What can hang from each mark
J_682: J_763
J_560: J_123 J_546 J_648
J_903: J_684 J_763
J_684: J_546
J_192: J_662 J_763
J_648: J_662
J_763: J_192 J_518 J_903
J_662: J_192
J_518: J_763

(in the rows, 128 means zero)
Known rows, with every way that one mark hangs from another
J_662[J_192[J_763[J_518]]]: [ 93 107 102 135 143 123 140 140 130 153 153 119 143 131 100 123 140 166
 130 140 160 149  97]
J_560[J_123 J_648[J_662[J_192]]]: [143 115  23 163 135  93 133 142 127 151 109  88 134 111 130 101 165 118
 153 143 107 106 113]
J_560[J_123]: [103 109  98 155 135 101 133 163 116 161 129  88 136 123 130 111 158  98
 132 151 112 107 121]
J_518[J_763[J_903]]: [107 115 116 164 141 144 116 149 139 139 142  77 159 121 124 138 131 120
 102 137 139 122 153]
J_682[J_763[J_192[J_662] J_518 J_903]]: [172 131 173 149 107 152 141 122 121 135 157 148 124 139 107 141 161 176
 113 136 156 127 138]
J_903[J_684[J_546] J_763[J_192]]: [161 130  80 111 136 142 140 171 115 152 130 110 101 110  92 164 127 133
 140 142  98 183 137]
J_560[J_123 J_546 J_648[J_662]]: [184 119  28 161 147 125 129 138 132 161  94  74 112 107 152 111 180 111
 157 137  88 104 144]
J_903[J_684]: [ 48 116 135 113 139 122 125 157 112 141 129  93 126 112 118 144 115 110
 141 146 123 140 135]
J_763[J_192 J_518]: [123 123 159 129 119  88 152 135 107 162 156 138 147 132 106 119 163 153
 131 137 155 149 106]
J_682[J_763[J_192 J_903[J_684]]]: [124 129 130 131 133 155 132 147 115 122 143 122 132 114 110 145 146 135
 106 143 138 162 136]
J_763[J_192 J_518 J_903]: [143 137 164 129 118 100 140 118 107 143 159 153 124 140  97 136 163 142
 117 131 179 145 123]
J_903[J_763[J_192[J_662] J_518]]: [181 124 154 131 119 135 149 133 132 162 148 142  93 138 104 141 147 189
 141 138 149 133 132]
J_763[J_192[J_662] J_518 J_903]: [165 135 187 139 102 121 139 105 112 138 151 156  97 155  95 151 153 167
 135 131 169 136 143]
J_192[J_763]: [104 105 104 151 151 145 124 180 142 148 142 104 148 131 119 122 136 133
 123 144 126 142 132]
J_903[J_763]: [124 113 100 138 150 140 131 172 142 152 136 102 126 118 123 132 129 124
 129 146 126 124 139]
J_560[J_123 J_546 J_648]: [150 109  32 146 157  93 131 155 127 166 107  75 103 106 142 102 190 105
 139 143  93 122 147]
J_560[J_546]: [115 113 102 142 155 139 139 146 123 155 124  93 140 112 133 137 150 109
 150 135 119 143 153]
J_518[J_763]: [ 92 102 108 164 142 133 128 164 137 157 142  67 181 114 133 125 132 129
 114 140 119 123 141]
J_192[J_662 J_763]: [129 103 120 159 135 168 125 166 147 143 135 108 117 147 115 137 124 155
 140 143 114 128 151]
J_662[J_192[J_763]]: [ 91 100  73 147 156 134 140 161 136 145 142 109 154 124 105 123 132 143
 133 143 135 159 111]
J_763[J_192 J_518 J_903[J_684]]: [110 142 176  98 116 107 133 110 100 140 150 142  94 133  92 153 146 149
 122 134 176 157 124]
J_903[J_684 J_763]: [ 88 119 110 106 148 149 125 162 132 149 126  94  96 109 116 154 113 133
 136 149 126 133 138]
J_662[J_192]: [ 72 106  90 141 145 109 144 149 117 145 137 110 165 115 109 126 128 121
 144 142 135 152 116]

Rows
[101 128 148 113 133 151 110 133 129 138 147 118  89 139 101 150 133 155
 112 139 171 136 130]	J_192[J_763[J_518 J_903[J_684]]]
[150 119  46 165 132  99 124 156 131 155 108  82 130 116 141  97 168 104
 142 147  96  88 128]	J_560[J_123 J_648[J_662]]
[141 128 102 142 128 144 128 146 117 139 139  84 139 116 101 165 133 131
 110 131 116 175 151]	J_518[J_763[J_192 J_903[J_684[J_546]]]]
[137 110 156 146 120 155 127 143 140 155 149 121 111 154 109 135 132 182
 138 140 138 118 136]	J_192[J_662 J_763[J_518]]
[151 123 161 148 120 168 116 125 143 137 150 133  87 161 103 149 135 174
 124 136 160 112 150]	J_192[J_662 J_763[J_518 J_903]]
[151 129 165  99 120 147 141 125 122 155 138 130  59 129  96 162 130 197
 148 142 146 143 129]	J_903[J_684 J_763[J_192[J_662] J_518]]
[153 106 131 170 125 140 142 147 134 155 144  89 156 127 121 136 139 169
 128 137 115 141 147]	J_518[J_763[J_192[J_662]]]
[124 127 171 120 118 175 109 118 134 135 143 124  63 156  97 166 123 180
 128 138 157 125 150]	J_192[J_662 J_763[J_518 J_903[J_684]]]
[167 118 132 170 124 153 131 133 134 136 143  99 138 135 113 150 140 161
 115 133 132 143 162]	J_518[J_763[J_192[J_662] J_903]]
[106 113  76 149 155 147 127 144 135 126 143 120 130 131  98 137 131 137
 120 138 153 157 124]	J_662[J_192[J_763[J_903]]]
[139 140 114 123 125 124 131 145  99 128 134 125 111 124  88 169 135 104
 130 134 120 185 147]	J_763[J_192 J_903[J_684[J_546]]]
[174 117   4 157 153 121 140 124 129 156  95  78 115 102 141 114 179 125
 166 135 100 117 129]	J_560[J_123 J_546 J_648[J_662[J_192]]]
[159 120  29 147 154 131 138 127 133 143 103  94 139 102 134 128 153 126
 171 129 110 144 142]	J_560[J_546 J_648[J_662[J_192]]]
[153 127 119 159 132 147 138 154 123 124 148 129 158 121 114 130 158 134
 100 140 136 150 135]	J_682[J_763[J_192 J_903]]
[123 135 124 116 127 152 110 142 124 143 147 116  96 140  91 161 131 138
 114 135 144 151 136]	J_192[J_763[J_518 J_903[J_684[J_546]]]]
[123 132 112  95 126 139 128 155 118 165 140 103  92 116  96 163 121 140
 139 139 121 143 132]	J_903[J_684[J_546] J_763[J_518]]
[144 131 105 148 129 164 127 108 135 135 137 127 140 139 105 145 134 159
 141 130 167 125 110]	J_648[J_662[J_192[J_763[J_518 J_903]]]]
[122 124 140 137 134 144 116 139 137 143 156 129 117 148 107 133 144 148
 105 136 168 129 128]	J_192[J_763[J_518 J_903]]
